Each row was made from one small tree. The marks that hang from a mark follow it in brackets, in alphabetical order. Every link used is in the known rows. Write each row's tree.
In the rows, 128 means zero.
Known rows:
T(S(G)): [162 119 144 143  93 162 121 146  96 116 139 132 146 133  99 132 148 114
 155 158  97 122 137]
S(G(Z) T(B(J))): [115 175 116 105  77  97 110  88 141 101 108 141 166 172 128 155  77 102
 124 132  91  34 135]
G(A S(T(B))): [109 163 102 121 159  54 116 139 173  79 164 143 107 138 128 146  88 143
 110  92 145  94 135]
G(S Z): [124 137 144 120  94  91 109 134 116 137 128 122  99 134 104 138  85 105
 119 121 141 102 124]
A(G(S) T(B(J))): [161 175 151 137 147  81 137 111 107 108 129 140  99 112  79 129  49  81
  73 136 121 135  99]
G(A(T(B(J))) S Z): [130 206 158  97  98  66 103  97 156 143 129  81  86 118 105 129  19  83
  76 105 132  68 122]
G(A S Z): [113 144 140 121  98  85  85 135 159 143 142  79  94 126 111 131  84 100
 106 101 144  86 134]
S(T(B)): [101 155 106 110 159  86 130 122 148  80 148 170 131 149 143 156 115 157
 118 115 127  93 135]
A(G T): [148 126 158 134 173 132 116 128 119 124 141 121 111 105  97 129 111  93
  91 145 107 150 110]
Q(J(B(T(S)))): [147 162 108 107 172 170 100 154  71  59 123 118 131 103  88 109 123 132
 126 164 110 130 153]
J(B(T(S(G))) Q): [137 160 110 132 150 193 136 157  83 102 115 130 143 145  90 141 150  91
 151 186  56 137 162]
T(B S): [120 160 144 122 120 103 116 135 107 101 155 148 111 132 121 143 129 154
 120 133 131 111 145]
J(B Q): [ 98 168  89 134 146 133 131 151 118 137 115 120 115 152 134 141 140 130
 116 144  92 137 152]
B(J T(S(G))): [186 130 135 127 112 196 139 113  92 103 104 129 179 128  92 112 117  82
 163 182  97 112 118]
J(B(T(S(G(A)))) Q): [126 167 102 130 154 184 112 160 124 108 129  91 140 138 103 133 148  88
 136 170  59 119 172]
B(J(Q) T(S(G(Z)))): [149 148 131 104  96 198 121  96  91 149  82 122 157 167 114 144 105  67
 136 187  89  80 149]
G(A(T) Z): [119 156 168  96 124 118  86 115 169 162 149  61  98 113 126 127  83  94
  92 115 118  81 131]
G(Z): [104 137 144 111  98 114  99 117 131 144 123 107 115 140 129 138 110 112
 118 124 130  87 135]
T(B(J) S(G(A Z))): [123 186 144 120  41 109  72 104 142 129 130  78 141 147 119 137  91  95
 109 137  97  36 149]
S(G T): [144 114 107 131 132 141 131 135 137  94 134 155 169 150 119 145 134 117
 157 139  94 106 131]
B(J(Q) T): [136 146  99 107 162 180 158  89 118 146  74 141 149 155 142 131 104  93
 121 162 120 127 134]
P(T(B(J(Q)) S(G))): [147 198 113 149 103 125 156 121  84 145 126 171 161 163 111 142 122 131
 120 151 136 119 151]
S(G(A)): [133 135 127 142 101 137 106 127 160 127 137  88 151 123 118 126 131  92
 128 117  92 110 148]
S(T(B(J))): [121 164  94 110 138  95 137  99 147  94 120 161 153 158 149 140  93 151
 118 129 133  79 119]

Which tree is each row?
[147 181 131 131 170  96 146 105 102 140 117 154  88 144 100 149  54  79
  62 147 114 144 124] | A(G(S) T(B(J(Q))))
[117 170 138 120 104 154  73 154 132  95 134  56 141 120  84 123 125  76
 138 158  64  68 154] | J(B(T(S(G(A Z)))))
[110 197 177 100  91  95  89 101 163 130 145  73 106 116 107 148  68  67
  86 101  74  66 157] | S(G(A(T(B)) Z))
[134 155 173 108  93 135  88 114 161 152 140  59 122 113 105 133  86  63
 109 116  79  79 139] | S(G(A(T) Z))
[139 181 146 153 106  94 140 150  90 106 165 165 149 126  85 135 138 136
 133 128 138 128 146] | P(T(B S(G)))
[141 179 193 104  82 120 103 118  99 122 152 119 103 128  90 154  85  87
 113 140  82  77 148] | A(T(B S(G(Z))))
[151 126 136 143  95 154  92 147 138 121 157  92 145 122 108 127 146 113
 143 142  98 106 147] | T(S(G(A)))
[135 202 127 110 118 136 135  86 153 154 115 103 127 139 135 146  73  72
  85 130  73 100 158] | S(G(A(T(B(J(Q))))))
[126 172  80 120 127 129 145  93 132 112 104 174 165 187 147 168 101 114
 121 145  89  86 152] | S(G T(B(J(Q))))
[125 136 172 117 146 117  89 118 124 144 138  96 101 121 101 138  90  80
  77 139 106 106 118] | A(G(Z) T)
[ 98 166 123 103 125  50 108 127 138  91 143 160 102 157 118 161  72 130
 110 105 142  68 133] | G(S(T(B)) Z)
[150 168 108 120 143 179  79 156 103  57 129  80 153  99  77 107 127  95
 125 151  76 113 173] | Q(J(B(T(S(G(A))))))
[105 179 103 104 106  53  93 107 176 108 134 113 121 155 132 143  48 121
  97 102 150  37 123] | G(A S(T(B(J))) Z)
[135 188 156 115 150  69 129 130 153 113 165 110  77  98 102 130  61 104
  88  93 126 124 134] | G(A(T(B)) S)
[161 161 115 121 141 188 104 152  62  51 116 118 153 104  68 111 124  99
 141 170  76 127 163] | Q(J(B(T(S(G)))))
[118 167 186 111 135  92  77 124 106 118 165 119  80 125  92 156  90 104
  69 147 112  90 134] | A(G(Z) T(B S))
[110 144 141 122  70 122  77 117 164 143 129  64 139 136 119 136 110  77
 117 116  92  69 154] | S(G(A Z))
[ 93 197 169  88 120  79  87 102 173 138 152  73  83 117 129 144  67 103
  70  95 112  67 148] | G(A(T(B)) Z)
[165 126 160 144 172 109 130 145 106 121 149 132  93 101  71 126  85  82
  94 138 122 164 102] | A(G(S) T)
[114 161 109 126 130  51  94 108 134  92 126 151 122 166 107 152  55 105
  84 130 136  59 107] | A(G(S(T(B(J))) Z))
[102 179  94 101  95 115 117  81 138 130  97 153 153 200 152 176  84 101
 110 141  87  43 156] | S(G(Z) T(B(J(Q))))
[170 124 147 128 132 186 132 135  96  94 127 137 156 123  86 126 138  90
 163 167  93 125 137] | B(T(S(G)))
[115 170 123 114 121 178 105 147  88 118 107 109 132 157  95 151 130  77
 138 182  58  95 168] | J(B(T(S(G(Z)))) Q)
[156 137 109 110 159 198 146 108  94 142  96 146 142 154 134 129 122 110
 132 185 129 124 132] | B(J(Q) T(S))
